Known rows, with every way that one mark hangs from another
Z337(Z968(Z148)): 0.08, 1.42, -1.06, 0.13, 2.36, 3.73, -0.83, -1.04, -0.70, -0.62, -0.59, -0.14, -0.55, 3.14, 0.61, -0.63, 0.64, -0.18
Z323(Z914(Z151(Z965)) Z968(Z148)): 1.96, 4.87, -2.21, -0.99, 0.78, 6.74, 0.41, -3.58, -1.70, -0.37, 0.69, -1.80, -2.11, 3.14, 1.67, 1.10, -0.43, -1.58
Z968(Z323): -0.27, 1.89, 0.01, 0.40, 1.52, 3.32, 0.17, -2.53, -0.45, 0.20, -1.62, 0.79, -0.80, 2.63, 0.59, 1.01, -2.27, 0.30
Z285(Z337(Z968)): 0.39, 0.87, 0.17, -0.62, 1.92, 4.57, -0.64, -1.34, -1.18, 0.25, 0.22, 0.61, -0.71, 1.36, 0.92, -0.56, -1.14, -0.76
Z968(Z148(Z825) Z323 Z965): 0.62, 2.82, -1.16, 1.62, 0.73, 3.26, -0.31, -2.62, -0.09, -1.76, -2.56, 1.53, -1.15, 2.61, -0.59, 1.69, 0.68, 0.70
Z968(Z148(Z825) Z323): -0.42, 2.20, -0.30, 0.38, 0.82, 3.65, 0.50, -2.80, -0.87, -0.80, -2.28, 1.00, -1.27, 2.87, 0.23, 2.15, 0.00, 1.16
Z914(Z151): -0.42, 2.65, 0.16, -1.20, 2.40, 3.86, 0.20, -3.02, -0.10, -1.24, -0.80, 0.30, 0.13, 3.43, 2.57, 0.28, -1.69, -0.42
Z337(Z968): 0.14, 1.18, -0.45, 0.08, 2.89, 3.23, -0.97, -1.25, -0.33, -0.52, -0.39, 0.80, -0.24, 2.76, 0.83, -0.27, -0.73, -0.86
Z285(Z337(Z968(Z965))): 1.21, 1.35, -0.54, 0.40, 1.87, 4.24, -1.33, -1.12, -0.49, -0.49, -0.04, 1.06, -0.59, 1.18, 0.27, -0.91, -0.61, -1.12
Z323(Z914): -0.04, 2.28, 0.09, -0.57, 2.20, 4.60, 0.65, -2.04, -0.94, 0.60, -0.47, 0.18, -0.85, 2.67, 0.81, 0.93, -1.77, -2.09
Z148(Z546 Z825 Z968(Z965)): -0.50, 1.52, 1.07, 0.23, 1.29, 3.05, 0.16, -2.41, 0.61, -3.11, -2.28, 2.22, 0.68, 1.59, 0.85, -0.13, 0.48, -1.98
Z148(Z825): -0.72, 1.32, 0.78, -0.68, 2.10, 3.25, 0.75, -2.24, -0.35, -1.01, -1.50, 1.96, -0.22, 2.39, 1.21, 1.85, -0.70, -0.47
Z914(Z151(Z965)): 0.57, 2.55, -1.27, -0.64, 2.85, 4.85, 0.49, -3.26, -0.02, -0.82, -0.51, 0.86, -1.12, 3.43, 2.72, 0.67, -1.72, -0.52
Z337(Z968(Z148 Z965)): 1.02, 2.03, -1.87, 1.27, 2.32, 3.32, -1.55, -0.84, 0.00, -1.44, -0.87, 0.31, -0.41, 2.89, -0.08, -1.03, 1.30, -0.61
Z285(Z337(Z968(Z148 Z323 Z965))): 1.49, 2.08, -1.38, 1.22, 0.80, 4.61, -1.48, -1.60, -0.97, -0.44, -0.64, 0.39, -1.49, 1.53, -0.56, -0.51, 0.10, 0.24
Z968(Z148(Z546 Z825) Z965): -0.46, 2.69, 0.08, 1.11, 1.08, 3.74, 0.60, -2.14, -0.41, -2.15, -2.40, 1.90, 0.20, 2.46, 0.64, 0.47, 1.83, -0.89
Z148(Z546 Z968(Z323)): -1.03, 1.53, 1.11, 0.07, 0.83, 3.50, 0.38, -2.79, -0.24, -1.10, -2.09, 0.55, 0.04, 2.01, 1.04, -0.63, -1.65, -0.96
Z323(Z914 Z968): 0.95, 3.56, -0.09, -0.99, 0.79, 4.94, 0.31, -2.36, -1.63, 0.50, 0.43, -1.13, -0.91, 2.00, 0.70, 1.04, -1.73, -2.32
Z285(Z337): -0.38, 1.00, 0.87, -1.12, 1.43, 4.79, 0.65, -1.69, -1.11, 0.75, -0.39, 0.38, -0.60, 1.18, 1.41, -0.16, -1.88, -0.55

Rows
1.50, 4.45, -1.32, 1.03, 1.55, 4.26, -0.83, -3.71, -0.06, -1.21, -1.16, 0.84, -1.15, 3.11, 0.29, 1.40, -1.92, -1.27 | Z968(Z323(Z914(Z151)) Z965)
1.42, 4.70, -2.04, 1.19, 0.93, 4.81, -0.72, -3.53, -0.53, -1.33, -1.43, -0.25, -1.51, 3.50, 0.04, 0.97, -0.37, -0.57 | Z968(Z148 Z323(Z914(Z151)) Z965)
1.06, 5.00, -0.99, -1.46, 0.37, 5.83, 0.10, -3.38, -1.80, -0.80, 0.44, -2.30, -0.96, 3.12, 1.61, 0.79, -0.47, -1.45 | Z323(Z914(Z151) Z968(Z148))
1.03, 4.96, -0.60, -1.58, 0.18, 5.66, 0.26, -3.84, -1.80, -1.62, 0.09, -1.13, -1.09, 3.01, 1.50, 2.10, 0.19, -1.33 | Z323(Z914(Z151) Z968(Z148(Z825)))
1.16, 4.83, -0.73, 0.54, -0.13, 5.40, 0.19, -2.35, -1.65, -0.69, -0.45, -1.09, -0.57, 2.10, 0.16, -0.09, 0.69, -2.65 | Z323(Z914 Z968(Z148(Z546) Z965))
-1.48, 2.10, 0.99, -0.17, 1.10, 4.21, 1.43, -2.34, -1.18, -1.27, -2.13, 1.37, 0.05, 2.78, 1.45, 0.89, 1.16, -0.40 | Z968(Z148(Z546 Z825))
-0.48, 1.56, 0.65, 0.35, 1.46, 3.27, -0.09, -1.80, 0.61, -2.05, -1.87, 0.81, 0.80, 1.73, 0.99, -1.81, -0.36, -2.15 | Z148(Z546 Z968(Z965))
1.13, 3.41, -0.90, 0.15, 0.19, 3.73, -0.20, -2.06, -0.58, -1.82, -1.03, -0.11, -0.42, 1.93, 0.21, 0.84, 1.13, -0.48 | Z323(Z968(Z148(Z825) Z965))
0.01, 1.44, -0.75, 0.04, 2.18, 3.52, -0.62, -1.51, -0.71, -1.45, -1.01, 1.03, -0.64, 3.05, 0.49, 0.71, 1.31, -0.07 | Z337(Z968(Z148(Z825)))
1.99, 2.55, -1.09, 1.11, 1.21, 4.94, -1.57, -2.07, -1.10, 0.08, -0.08, 1.02, -1.72, 1.23, -0.76, 0.38, -1.38, -1.40 | Z285(Z337(Z968(Z323(Z914) Z965)))
0.37, 2.73, -0.35, -0.89, 1.29, 4.32, -0.50, -3.66, -0.14, -1.33, -1.00, -0.60, -1.09, 2.78, 1.00, 0.46, -2.39, -1.21 | Z148(Z968(Z323(Z914(Z151))))
1.79, 3.31, -2.42, 2.05, 1.57, 4.15, -1.81, -1.91, -0.62, -0.87, -0.91, 0.32, -1.68, 3.02, -1.26, 0.39, 0.43, -0.94 | Z337(Z968(Z148 Z323(Z914) Z965))
0.67, 1.33, -0.08, 0.13, 1.32, 4.48, -0.94, -1.98, -1.28, 0.38, -0.26, 0.82, -1.30, 1.43, 0.31, 0.13, -1.76, 0.02 | Z285(Z337(Z968(Z323)))
-0.17, 2.06, 0.74, 1.03, 0.60, 2.91, -0.18, -3.22, 0.44, -2.94, -2.83, 2.44, -0.02, 1.62, 0.20, 0.68, -0.21, -1.15 | Z148(Z546 Z825 Z968(Z323 Z965))
1.08, 2.25, -0.95, 0.20, 0.76, 5.75, -0.80, -2.07, -2.10, 0.69, -0.04, -0.26, -2.14, 1.79, -0.26, 0.37, -0.68, -0.53 | Z285(Z337(Z968(Z148 Z323(Z914))))
2.11, 3.98, -1.98, 1.49, 2.16, 3.98, -2.16, -3.12, -0.12, -1.64, -0.50, 1.09, -1.20, 3.24, -0.10, 0.86, -1.09, -1.43 | Z337(Z968(Z323(Z914(Z151)) Z965))
1.27, 3.41, -1.12, 1.58, 1.45, 3.94, -0.61, -2.66, -0.24, -0.20, -1.35, 0.99, -1.38, 2.37, -0.73, 1.33, -1.81, -1.47 | Z968(Z323(Z914) Z965)
-0.03, 3.29, -0.24, 2.01, 0.36, 3.66, 0.27, -2.98, -0.51, -2.00, -3.01, 2.17, -0.50, 2.56, -0.16, 1.36, 1.12, 0.01 | Z968(Z148(Z546 Z825) Z323 Z965)
0.45, 1.96, -1.41, 0.97, 1.66, 3.61, -1.16, -1.78, -0.88, -0.47, -1.13, 0.04, -1.18, 3.22, -0.12, 0.20, -0.04, 0.59 | Z337(Z968(Z148 Z323))
0.70, 2.84, -1.54, 1.75, 0.98, 3.48, -0.58, -2.08, -0.09, -0.84, -2.15, 0.24, -1.02, 2.76, -0.50, 0.18, 0.00, 0.52 | Z968(Z148 Z323 Z965)
0.13, 1.68, 0.26, -0.57, 1.06, 3.78, -0.01, -3.24, -0.30, -1.42, -1.60, 0.99, -1.41, 2.00, -0.02, 2.10, -1.46, -1.22 | Z148(Z825 Z968(Z323(Z914)))
1.15, 4.73, -0.33, -1.58, 0.88, 5.30, -0.03, -3.61, -1.40, -0.62, 0.64, -1.36, -0.70, 2.74, 1.84, 1.12, -1.86, -2.07 | Z323(Z914(Z151) Z968)
0.98, 1.95, -1.51, 1.19, 2.23, 3.16, -1.36, -1.29, 0.04, -2.26, -1.21, 1.48, -0.50, 2.79, -0.20, 0.38, 1.93, -0.46 | Z337(Z968(Z148(Z825) Z965))
0.09, 1.98, 0.03, 0.53, 0.50, 5.25, -0.38, -2.13, -2.00, 0.11, -0.80, 0.52, -1.05, 1.69, 0.44, -0.49, -0.20, 0.07 | Z285(Z337(Z968(Z148(Z546) Z323)))
